Each row comes from the steps of one walk. Every step used is in the known rows, and no mark comes twice. Write the walk behind each row, first mark first.
Known rows:
C/J/X: [  4   7  10  -5  14   4   8   0  -8   5  -6   1   7  -9  -6  -3  -2  16
   7  11 -31   4 -13  10  -3  -9  -9 -13  -9 -11   5  12  -3  15]
X/Q: [ 10   6  12   0   1 -11   2   5  -4  12  -3   4 -15 -12  -5  18   7  -4
  -9  -4   1   3  -8  14  -8 -14   3  -9   5  12  -9   1  14   7]
E/D/L/S/H: [-18 -19 -10   7   3   4   5   3 -10  23  -5   4  -4   6   6  11 -13   0
  11 -10 -19  -3  13  -1   0   3  23  32   7  28 -20  -5 -10 -11]
S/H/V: [-10 -10  -6  14  10  -2  -6  -8   1   2 -13  -9  18  10  -3   6   4 -10
  -7  -4   9   9   2  -2  -9  -3  17  11  14   6 -22   2 -15  -9]
S/H: [-10 -12  -8   9   4  -3   6  -6  -7  13  -2  -8  -4  -6  -1   8   0  -5
   7  -7 -15   4   5   6   2  17  19  12   7  11 -13 -10  -9   0]
G/L/D/C/J/X: [ -2   3   8   0  21   9  17  -1  -7   3  -6   2   4  -8 -16  -2  -7  26
   9  10 -28   3  -9  11  -2  -5 -13 -24  -8  -5   7  17  -2  12]
D/M/V/C/J/X: [  2   6  15   3  14  -3   8   2  -4   9   1   1   3 -16 -15   3   8  11
  14  16 -22  12  -7   2   7   0  -8 -15 -11 -13   9   8  -6  12]
P/L/D/M: [ 13  12  -2  11   7   0   9   7   8   0  -7  -2 -15  -3 -19   5   0   2
  28  -4  15  11   0 -13  15   6  -9   1  -2 -19   1  -3  -8  10]
L/D/C/J/X: [ -1   8   7   0  18   4  14   0  -4   4  -6   4   5 -11 -13  -6   1  21
   9   8 -29   1 -13  16  -1  -2 -11 -18 -12  -8   7  16  -5  15]
L/V/M/D/C: [-13   1  -8  -1   5  13  20   7   4 -11  18   7   9 -19 -19  -4  13  15
 -15  -2   8   6   9  24  21  29   4 -18  -6   3  21   5 -13 -12]
P/L/V/C/D/M: [ 12  17  -8  17   5   5  16   7   2  -4  14 -12 -23 -18 -33   3   1  -9
   3  -1  -3  12  11 -19  17  21   7 -19   5 -22   9   1 -12   2]
G/L/D: [ -8 -12  -1 -15   8   4   6 -11   9   4 -16   8 -14  19   2   9 -22   6
   9  -4  10  -8   3  -4   4  -8 -11  -7   9   9   7  -4  10   9]
P/L/V/C/J: [-11   7  -1   5   4   5 -12 -11  12  -8  34  -7  -8 -20  -9   0  -5  19
 -10   0 -12   8  -2  -9  16  -3 -19 -40 -19 -12  20   4 -11  -8]
J/X: [  5   9   8 -12  12  -2  19   1  -6   9 -13   7   7  -3  -2   2   5   2
  10   9 -22   3 -13   7  -3  -1   2   4   5  -6   1  10  -5  20]
G/L: [ -5 -13   2  -1   7  14   9  -3  -8  -2  -1  -6  -5   9  -7  10 -19  15
  -3   5   0   5  14 -14   1 -10  -4 -17  11  11   0   3   7  -8]
S/H/V/M/D: [-10 -12  -5 -21   1   8   6   6   7  -3   2   3  14  -6   1   4  12  -7
 -15  -2  16  12  12  24  23  24   7   7   6   7  13  -9  -7 -13]
E/D/L/V/M: [-14 -11 -19  -2   3  10  22  -4   9   8  11  21  20  -2   7   2 -12  -6
  -3  -7  -7 -10  -1   3  25   4  13 -11  12   8   8  -4 -14   3]
P/L/S/H: [ -4  -8  -4  -3   5   4  12   2   0  12   1  -1 -18  -6  -6  10  -8  11
   9 -12 -14   6   6  -7   7  12  14  27  -3  16 -16   3 -15  -5]
X/J: [  0   0  -3  12   0   0   0  -9   2   3  17  18 -11  10 -16  -5   8  -4
  -4   1 -15   0   9   8   7  -2  12  -2  -2  16   2  16   3 -15]
L/V/M: [ -5  -7 -10 -11   4   9  27 -10  13   2  10  19  13  -9  -4   5  -9  -1
 -11  -4   2  -8  -5   2  27  15   7 -18   5   1  15   0 -16   8]
L/V/M/D: [-11  -3  -5 -29  -3  12  12   2  11  -7  13  10   6 -10   1   7   4   2
 -18  -2  15   7   7  21  32  24   4  -4   1   1  31 -10  -5  -3]
E/D/M/V/C: [ -5  -5   8  12  -2 -15  -3   2   5  10  15   4  -7 -12  -2   5  14 -11
  15   8  12  15  12 -11  15  11   1  -1  -1   4   5 -11  -1 -11]
P/L: [ 11  15  -6  -5   3   1   3  10  11  -9  16  -6 -12 -10  -1  -9   3  10
  13  -9  -6  14  -5 -12   8  -3  -5   4  -6  -9  -6   6  -3   1]
P/L/V/M: [  0   0 -13 -13   5  10  29  -5  19  -2  17  16   7 -14  -4   1  -7   4
  -4  -9  -1  -2  -8  -2  31  13   4 -15   2  -2  10   3 -18   8]
L/S: [  0  -5  10 -14  -1   9   6   4   1   6  -8  14 -10   8  -6  10 -14  16
  -7   0   5  -8   6 -12   1  -5  -3  17 -11  16  -1  13  -7  -7]
M/V/C/J/X/Q: [  9   8  23  -3  10 -15   6   5  -4  18  -3   6 -12 -23  -9  18  13   4
   0   6 -15   9 -15  19  -4 -16  -3 -16  -3   8  -5   7  14  16]
G/L/D/C/J: [-10  -7  -1  15  11  12  -4  -2   0  -8   9  -5  -4  -8 -21  -6 -13  33
  -2   0  -7   0   4   8   2  -4 -22 -37 -21  -2   8  10   3  -9]
G/L/D/M/V: [  1 -11  11  12   5  -6   8   7   4   6 -14   5 -10   4 -17   8  -1   8
  31   4  33  11   7 -10  12  -3   5  13  -2  -1  -6 -11  12   7]
V/C/D/L: [-15  -2 -21  11   3   2  -8  10   0   8  12  -7  -4   1  -4  -5   2 -26
   1  -9 -25 -17   9  -1   1   1  15  -3  18   1  -2   1  -3  -3]

Which walk is each row?
[ -5  -4  10  12   0 -15  -3   1   8   8  14   1  -8 -14 -11   9  21 -10
  13   8  15  11   8 -12  17  13   1  -4  -4  -1   7  -7  -6  -7]
D/M/V/C
[  6  14  17  -5  10  -9  10  -2  -3  15   2   6 -11 -22 -11  22   7   6
 -11   3 -19   7 -18  16  -2 -16  -2 -27   0   4   4   9   4  18]
L/V/C/J/X/Q
[  5  -5  11  19   1  -9   4  13   0   4  -6   1  -3  -4 -17   3  10   5
  27   5  28  14   6  -7   9   1   9  16  -6  -4  -9  -9   7   3]
D/M/V
[-20   8 -23   5   4  11   8  -5   6  -2  12   0   1   6  -6   4 -15  -5
 -10 -11  -7 -13  -4  -7   8  -8  21 -10  16  -5   9  -1 -11  10]
C/D/L/V
[-25 -15 -18   0   4   9  -7  13   2   7   3   0  23   5   4   4  11 -16
   2  -9  -2  -3  10  17  17   3  16  15  17   9  -1  -7 -13  -9]
S/H/V/M/D/L
[ 18   8  -6  20   4   6  14  14  -9  -1  -4 -12 -16 -10 -33   0  -4  -7
   6   1  -1   7  13  -8   5  18   8  -9   5 -17   0  -1  -1   2]
C/D/M
[-14  -9 -16  -3   5  11  22  -5  12   5  11  18  20  -4  -2   6  -7  -6
  -5  -8  -4 -14  -4   2  27   7  11 -14  11   3   9   0 -20   7]
D/L/V/M
[  8   5   1  13   5  -1   7   3   3   5 -15   1  -9   3 -19  10  -2  -2
  21   0  18   4   3  -7  12   7  -7   0   1 -14   4  -5  -6  10]
L/D/M
[-17  -7 -17  14  -1   2 -11  13  -9  11   4   4  14  15  22  -8  -8 -12
  17  -6 -16  -3   9   1  -4 -20  12  13  15  14 -13  -8   6 -12]
E/D/L
[ 10  11  17  -2  14  -9  12   5  -6  16  -9   8 -11 -18 -14  14   6  11
  -1   1 -18   3 -18  26  -8 -15  -5 -21  -4   6  -4  11  12  19]
L/D/C/J/X/Q
[ -8  -2  -2  16   8   8  -7  -1   3  -7  10  -3  -3 -11 -19 -10  -6  29
  -1  -2  -8  -2  -1  13   1  -1 -21 -31 -24  -5   7   8   1  -7]
L/D/C/J
[-19 -14  -5   4   9   6  -9   1   2   4 -14  -4  16  16  -4  11   1  -6
 -10  -6  12   6   9  -1  -4  -6  18  25  12  16 -18   5 -19 -16]
M/D/L/S/H/V
[-15  -6 -18  11   3  -1  -8  14   2   9  11  -5  -5   1  -5  -6   5 -24
   7  -8 -19 -15   9  -1   3  -1  19   3  16   3  -5  -2   1  -3]
M/V/C/D/L
[-13 -12  -9  10  11   6  -3   0   0   6 -15  -6  11  16  -9   7  -5 -11
 -10  -9   0  -1   8  -6 -10  -6  23  21  15  14 -25   8 -16 -13]
C/D/L/S/H/V
[ -6  -7  -3   5  10   3  -2  -3   6   1 -11  -5   9  11  -7   7  -1   0
  -5  -7  10   9   3 -11  -5  -6  13  22   7  12 -25  10 -19 -13]
P/L/S/H/V
[ 13   9  -5  19   4   2  11   9  -5   1   5 -13 -19 -15 -32   3   3 -14
   3   4  -3   8  16 -12  10  24   5 -16   6 -17   6  -2  -6  -2]
V/C/D/M
[  1  14 -16  -9   2   1  13  -3  12  -6  24  -7 -28 -15 -12  -6  -6 -13
 -17  -8 -18  -2   5  -8   9  20  11 -23   9  -8  15   2  -3   1]
P/L/V/C/D
[-11  -8 -21  -5   6  12  25  -2  11   5  11  15  13  -6  -5   2 -11 -10
  -8 -10 -10 -18  -2   4  25  11  15 -16  13   2  11   0 -15   8]
C/D/L/V/M
[ -9  -9  10   6   4 -11   0  -3  11   9   8   3 -13  -7 -12  12  11  -7
  15   8  17   9  11 -15  19   9  -5  -7   1   3   9  -7  -2  -5]
G/L/D/M/V/C
[ -3   9  -9   7  11   0  12   4  12  -7   6   5  -8  -9 -15 -11   6  15
  11 -11   2  -1  -4   7   5  11  -8  -8  -9  -1   1  12  -7   0]
P/L/D/C
[-18 -16 -11   4   5   4   6   1  -5  21   1  -1 -14  -2  -8  12  -7  -7
   3 -11 -24  -9  14  -3   4  15  23  22   8  22 -13  -1 -16  -8]
V/C/D/L/S/H
[-21 -11  -3   8   7  -5 -12  -9   8  11   8  -2   7   2  -3  13  13 -20
  -9  -1  -2   1   9 -12   6   4   7   2  12  13  -6   5 -27 -19]
D/L/S/H/V/C
[ -6  -3  -3  23   4   9  -7   5  -9  -7  18  -5   4 -13  -9 -17 -11  29
  -3   2 -16   9   8  12  -3  -3 -14 -31 -23   1   2   5   7 -22]
E/D/C/J
[ -9  -4  -6   0   5  11  16  13   1  -9  15   5   9 -20 -18  -7  16  12
 -11  -1   5   6  12  26  18  31   0 -13  -8   6  15   5  -9 -16]
V/M/D/C
[-28   8 -15  -3   2  12   0  -3   8  -5  15   3   8   6   2  11  -4   3
  -9  -8   9  -2  -3   0  17  -8  15  -3  12  -4  20  -5 -15   4]
M/D/L/V
[-23   1  -4   3   2   8 -20  -8   8  -6  31  -7   0 -14  -6   5  -1  13
 -13   2  -9   4   4   2  19  -3 -14 -35 -13  -8  26  -2 -10 -11]
M/D/L/V/C/J
[-24   5 -19   8   1   8   4  -6   3   2  13   8  11  11  12   5 -16   1
   0  -8  -2  -3  -3  -8   7 -17  17  -4  15   4   7  -6  -9   1]
E/D/L/V
[-21 -10 -15  -5   0  10  -6  17   3   5   7   4  18   2   5   1  10 -12
   4  -7  -3  -6   9  17  20   2   9  10  11   5   9  -6  -6  -6]
V/M/D/L
[  7   0   9  10   4 -11   6  12  11   4  -8   4 -11  -2 -14   2   7   7
  36  -1  31  14   0  -9  14  -1   3  20  -7  -7  -8 -10   9  10]
P/L/D/M/V
[  4   8  -6 -17   5  -6   2  -2  23   0  -4   7 -19   5   6  -4  -5   2
  20 -14   6  -2 -11  -2   9  -1 -12   8  -2  -5   2  -1   4  15]
P/L/D
[  8  10  20  -2  12 -12   3   2  -4  15  -5   3  -4 -18 -11  18  12   1
 -11   5 -17   8 -16  17  -9 -19  -5 -22   1   5  -6  12   5  12]
H/V/C/J/X/Q
[ -6  -6   9  17   2  -3 -17   0   4  -1  20  -8  -5 -19 -16   1   4  15
   5   8  -1  11   6  -4  13   0 -17 -27 -22  -9  10  -2   0 -12]
D/M/V/C/J
